What can hang from each mark:
M: R
K: R
C: Y
U: C R
W: Y
P: Y
R: G K L M N Y
E: Y
N: R
V: Y
Y: A B E P R Z

Known rows, with every way that one mark hangs from another:
P{Y{B R{L M} Z}}: [-17  39  51 -11 -37 -17  18  -6 -39  25 -20   5 -29   1  20  -5  38  31
   3 -29 -28  -1  -6  14 -46  33 -20  -6   7   1  -5   2  11]
N{R{G L Y{P}}}: [-20  23  32  13 -29 -11  16   6 -38   1 -24  -4 -37 -27  -1  -7  23  25
   8   2 -19 -10   0  -2 -48  13 -29   2  -5  22  18 -17   8]
C{Y{A E P R{N} Z}}: [-26  35  75 -27 -22 -28  19 -40 -59  28 -21   3 -54 -11 -16  -7  17  25
   7 -74 -40  -1 -14  -5 -44   2 -15  21  -5  -4 -36  12  34]
R{G K M N Y{P}}: [-33  44  42  17 -17  -8  16  15 -23  -3 -43   7 -53 -16 -12 -18  14  19
  14  -3 -37  -2   5   3 -52  17 -59  -8  -1  22  55 -16  10]
V{Y}: [ -7  11  35   4 -27 -13  10  15 -33   7 -14  -3  -3  -8  18 -13  32   8
  -2  10 -15  -8 -18  -2 -14   1  -2  12   0  22  13  -6   6]
E{Y{B}}: [ 15  18  29   1 -28 -21   4   5 -30  -4  -1   7  -5  13  32 -10  44  21
  -4 -26 -13  -3 -22   8 -25   5   5  13  -1  20  24   7   4]
E{Y{P}}: [ 10  10  26   4 -27 -22  10 -11 -34   2   3   2 -22   2  13  -8  37  21
   5 -33 -22  -6 -20   3 -24  -4  -1  23  -6  28  27  -2   8]
K{R{G}}: [  2  15  35   7 -27 -20   4   5 -34  14  -6  -3 -18 -22  23 -14  23  11
   2  22 -23 -14  -7   5 -34  -6 -11   7 -10  18  21   2   4]
U{C}: [  2   0  25   5 -30 -18   0  17 -31  13  -8   4 -12   5  19 -15  31   4
   3  -3  -2 -13 -16   4  -9   2   9   4  -6   1  16 -13   4]
W{Y{B Z}}: [ -5  26  37   0 -26 -16   1  -1 -32   7 -10   5 -17  -1  23  -9  44  28
   1  -8 -26  -2 -29  12 -34   7  -8  13   0  -3  -2   8  25]
R{Y{E}}: [ -9  21  36   3 -19  -8   8   6 -38   5 -21   7  -5  -1  15 -12  26  18
  -3  -6  -9  -6  -3   6 -29  -3  -8  -8  -6  27  19  -8  20]
U{R{G K}}: [-14  18  23   3 -24 -18  -6  16 -21   2 -11  -6 -19 -17  12 -15  32  11
   4  40 -22 -19 -11   9 -41   3 -44   8  -7   5  31 -18  -1]
W{Y{P R}}: [-19  17  36   1 -26 -21  15 -16 -44   8 -12  -2 -35 -26   5  -3  32  28
   9 -24 -31  -4 -24   2 -30  -5 -12  28 -10  17  11   3  16]
P{Y{A B}}: [-13  27  44 -13 -25 -16   4  -1 -35  28 -13   4  -4  -2  37 -15  34  13
  -4 -30 -20  -5 -26   9 -38  -2  -2   5   2   5  18  -1   4]
Y{A B P R{G K N}}: [-36  48  63  -7 -19 -30  12  -4 -41  19 -28  -2 -70 -33   1 -17  15  29
   7 -41 -50   4 -24  -1 -57   9 -35  11  -4 -14   4  -2  10]
V{Y{P R{N}}}: [-27  24  53  -2 -26 -19  24  -7 -48  14 -18  -3 -36 -23  -2 -12  27  17
   6 -18 -35  -4 -19  -7 -21   5 -16  27  -2  16   2   9  10]
Y{A E R{K L N}}: [-43  30  49 -17 -19 -27  13  12 -52  34 -39   3 -70  -9 -25 -22  10  23
   0 -16 -40  -3   0   0 -34   9 -18 -13  -9  -8 -19  -2  10]
P{Y{R{N}}}: [-21  21  43 -12 -28 -11  17  -5 -45  19 -18   7  -9  -8  19 -18  34  10
   4  -3 -22 -11 -10   8 -25   7 -17   4  -4  16  11  20   1]
P{Y{A B R Z}}: [-11  39  59 -22 -30 -20  11 -19 -46  30 -14   0 -27 -11  29 -11  33  29
   4 -46 -34  -1 -26   9 -48   7 -11  -3   4  -6 -12   7  13]
U{R{N}}: [-18   8  27 -12 -26 -10   0   3 -34  21  -7   2 -17   7   9 -23  38   3
   6  25 -36 -23 -15   7 -17   0 -18  23  -5   4  10   9   4]
M{R{K}}: [-15  12  20   1 -32 -21   0  10 -35  10 -21  -3 -15 -19  14 -21  33  19
   4  27 -12 -15 -13   8 -33   5 -21  -2  -2   5   1 -10   4]
E{Y{A R Z}}: [ 12  22  41 -16 -30 -25  11 -19 -46  11  -7  -2 -49  -1   7  -9  27  30
  13 -52 -42  -5 -20   2 -32  -3   0  -5  -1  11  -9   2  10]
P{Y{A E R{N} Z}}: [-24  38  58 -25 -21 -17  19 -24 -53  38 -27   6 -36  -8   1 -16  22  24
   3 -32 -40  -5 -10   7 -42   0 -14  -5  -4  -4 -24  17  22]
C{Y{Z}}: [  2  13  47 -13 -32 -18   2  -8 -38   6  -5   3  -6   6  16  -8  36   9
   6 -21 -10  -9 -15   5 -25  12  -8   7   3   9 -11   0  20]
P{Y{A B E R{L} Z}}: [-25  44  62 -21 -26 -25  15 -17 -50  38 -20   4 -36  -7  11  -7  28  34
  -7 -52 -30   1 -11  10 -55  14  -9  -7   0 -12 -25   4  20]
Y{A E P Z}: [ -8  27  48 -15 -20 -24   9 -26 -45  42  -9  -2 -50 -11  -3  -9  18  33
   3 -47 -42  -1 -22   1 -40  -9   1  13  -6  -7 -32 -17  40]
E{Y{R{G} Z}}: [ 18  25  36  -1 -32 -23  13 -11 -36 -10  -4   1 -32  -9  14  -4  31  28
   8 -23 -29  -5 -11   6 -39   8 -16  -4  -3  18   5   4  10]
W{Y{A B E R{L} Z}}: [-27  40  54 -13 -23 -26  11 -12 -48  26 -25   3 -55 -10  -5  -3  25  41
  -3 -47 -40   3 -19   6 -50   6  -6   3  -5 -15 -27   3  28]
M{R}: [ -6   5  19  -1 -35 -17   3  -1 -37  15 -11   0  -6 -13  23 -16  34  15
   3  13 -14 -18 -16   7 -27   1  -1   8  -2   9  -6  -6   8]
K{R{M N Y{A E}}}: [-25  36  51  -6 -16 -10  17  -4 -44  32 -39   7 -49   0  -9 -20   9  18
   8 -17 -46  -9   6   0 -38 -10 -15  -3  -7  22  23   8  14]

Rows:
[-29  48  42   6 -18 -21   3   5 -33   2 -40   2 -26 -30  11 -15  17  30
  -6 -14 -16  -5  -7   7 -74   0 -39 -16  -2   0  20 -18  11]
M{R{G K Y{A B E}}}
[-24  32  25  16 -30  -7  14  33 -27  -8 -48  -3 -44 -18  -8 -11  18  26
  11  31 -19  -9  14   2 -52  25 -48 -22   0  25  30 -27   0]
N{R{G K L M Y}}
[ -2  39  44   8 -26 -33  13  -5 -34 -13 -10  -1 -39 -22  15  -4  33  36
   2 -39 -23   5 -18   5 -55  11 -32  15  -5  17  31   0   3]
E{Y{B P R{G K}}}
[-13  37  46  -9 -17 -20   3 -10 -38  22 -21   6 -32  -3   9  -7  30  33
  -5 -33 -35   2 -28   8 -44  -6  -1  10  -5 -11 -16   2  34]
W{Y{A B E Z}}
[-18  22  46  -1 -21  -9   9   2 -44  17 -18   5 -25  -4   8 -25  25  10
   9  10 -31 -15  -2   3 -25  -4 -17  -1  -6  24  30  21   3]
K{R{N Y}}
[-19  18  29   3 -27  -8  14  12 -45   9 -31   1 -21  -6  -2 -10  27  26
   0  13 -10 -10   5   1 -34   9 -12  -6  -6  24  -2  -6  13]
N{R{L Y{E}}}
[ -9  41  62  -7 -26 -22  18  -7 -47  11 -20  -1 -18 -13  16  -4  33  34
  -9 -21 -23   5 -18   2 -39  13  -8  10   1   1 -28   9  27]
V{Y{B E R Z}}
[-16  13  26   3 -31  -6  11  17 -42   6 -25  -2 -24  -7   5 -13  31  20
   8  15 -14 -13   0   1 -28  13 -14  -8  -2  24   7  -8   4]
N{R{L Y}}
[-34  21  28   1 -27 -14  10  36 -28  20 -37   8 -54  12 -17 -25  23  11
   7  23 -34  -8   7   6 -20  30 -28 -12   1   5  15 -11   2]
R{K L M N}
[-23  40  55  -8 -23 -30  11   2 -42  24 -25   2 -48 -20   8  -5  13  29
 -12 -42 -30   2  -8   2 -55   9  -5  -3  -6 -10 -15 -12  15]
Y{A B E R{G L}}
[-28  11  29   6 -27 -19  -1  20 -25  16 -13   6 -34   5 -10 -17  27  -4
   3  16 -21 -26  -2   6 -27  13 -25  11  -8 -16  30  -8  -9]
U{C R{G L N}}
[-19  28  46  -4 -15 -15  11 -14 -44  23 -21   1 -36 -12   2 -10  16  25
   3 -50 -28  -2 -13  -1 -42 -14  -9   3  -6  19  17 -19  25]
R{Y{A E P}}
[-22  25  59  -7 -22 -28  11  -4 -44  10 -30   9 -32  -8  -8  -8  11   2
   0 -51  -9  -8  -5  -5 -36   0  -8   8 -10  -7   4   3   7]
U{C{Y{A E R{G N}}}}
[-15  21  27  12 -30  -7  11  20 -35  -4 -28  -2 -26 -18   5 -10  24  19
   6  21 -13 -13   4   1 -42  14 -25 -12  -3  23  16 -14   1]
N{R{G L Y}}
[  0  29  49 -10 -28 -31  15 -23 -45  11  -5  -1 -47  -9  15  -5  31  34
   5 -80 -39   3 -30  -1 -42  -5   0  23  -3  13  12   3   7]
E{Y{A B P R}}
[-14  45  62 -22 -24 -22  14 -24 -49  34 -20   3 -24 -10  23  -7  30  34
  -5 -49 -30   2 -19  10 -54   4  -9  -1  -1  -7 -23   8  24]
P{Y{A B E R Z}}
[-15  46  54   7 -19  -8  18  -6 -36  15 -34   9 -43  -8  -6 -15  13  23
   6   4 -42  -8  15   6 -52   6 -35 -11  -5  17  19  10  23]
K{R{G M N Y{E Z}}}
[ -5  26  39  -8 -24 -13  10 -12 -38  24 -11   7   2   0  21 -10  35  21
  -6  -3 -13  -7  -8  14 -36   5 -10  -2  -4  10  -8   4  25]
P{Y{E Z}}
[ -5   7  23   8 -29 -19  -4  11 -22   6  -5  -1 -13  -5  15 -10  31   1
   4  14 -10 -23 -12   7 -30  -1 -19  16  -9  -5  34 -18  -4]
U{C R{G}}
[ -6  37  48  -9 -24 -16   8 -11 -37  22 -11   9   7   4  32  -9  42  27
 -11 -15 -11  -1 -15  17 -45  11  -9   4   0   1  -9   9  27]
P{Y{B E Z}}
[-12  25  37   2 -19 -20  11 -22 -39  17 -12   3 -31 -13  -3  -2  32  34
   0 -19 -29  -2 -20   7 -37  -5 -11  25 -10   5  -9   0  40]
W{Y{E P Z}}
[-25  40  81 -27 -28 -28  14 -35 -54  24 -14   2 -53  -9   1  -9  27  25
  10 -84 -42   2 -28  -3 -47  12 -16  24   3 -13 -28  16  25]
C{Y{A B P R{N} Z}}
[-18  34  36  12 -22   0  15  17 -23  -3 -38  12 -30   0   5 -18  16   8
  10   4 -33  -8   7   4 -38  13 -33 -13   1  25  46  -8   8]
R{G M N Y}
[-12  21  29   4 -24  -7   0   3 -25  -4 -11  -2  -9 -11  18 -11  31   9
   6  15 -22 -20  -7   8 -44  -3 -38   4  -4  20  46 -14   2]
U{R{G Y}}
[-36  42  58 -12 -25 -21  15   1 -40  26 -26   7 -36 -14  13 -15  22  14
  -3 -35 -34  -5 -10   7 -52  15 -23  -5   0  -6  13   9  -4]
P{Y{A B R{G L N}}}
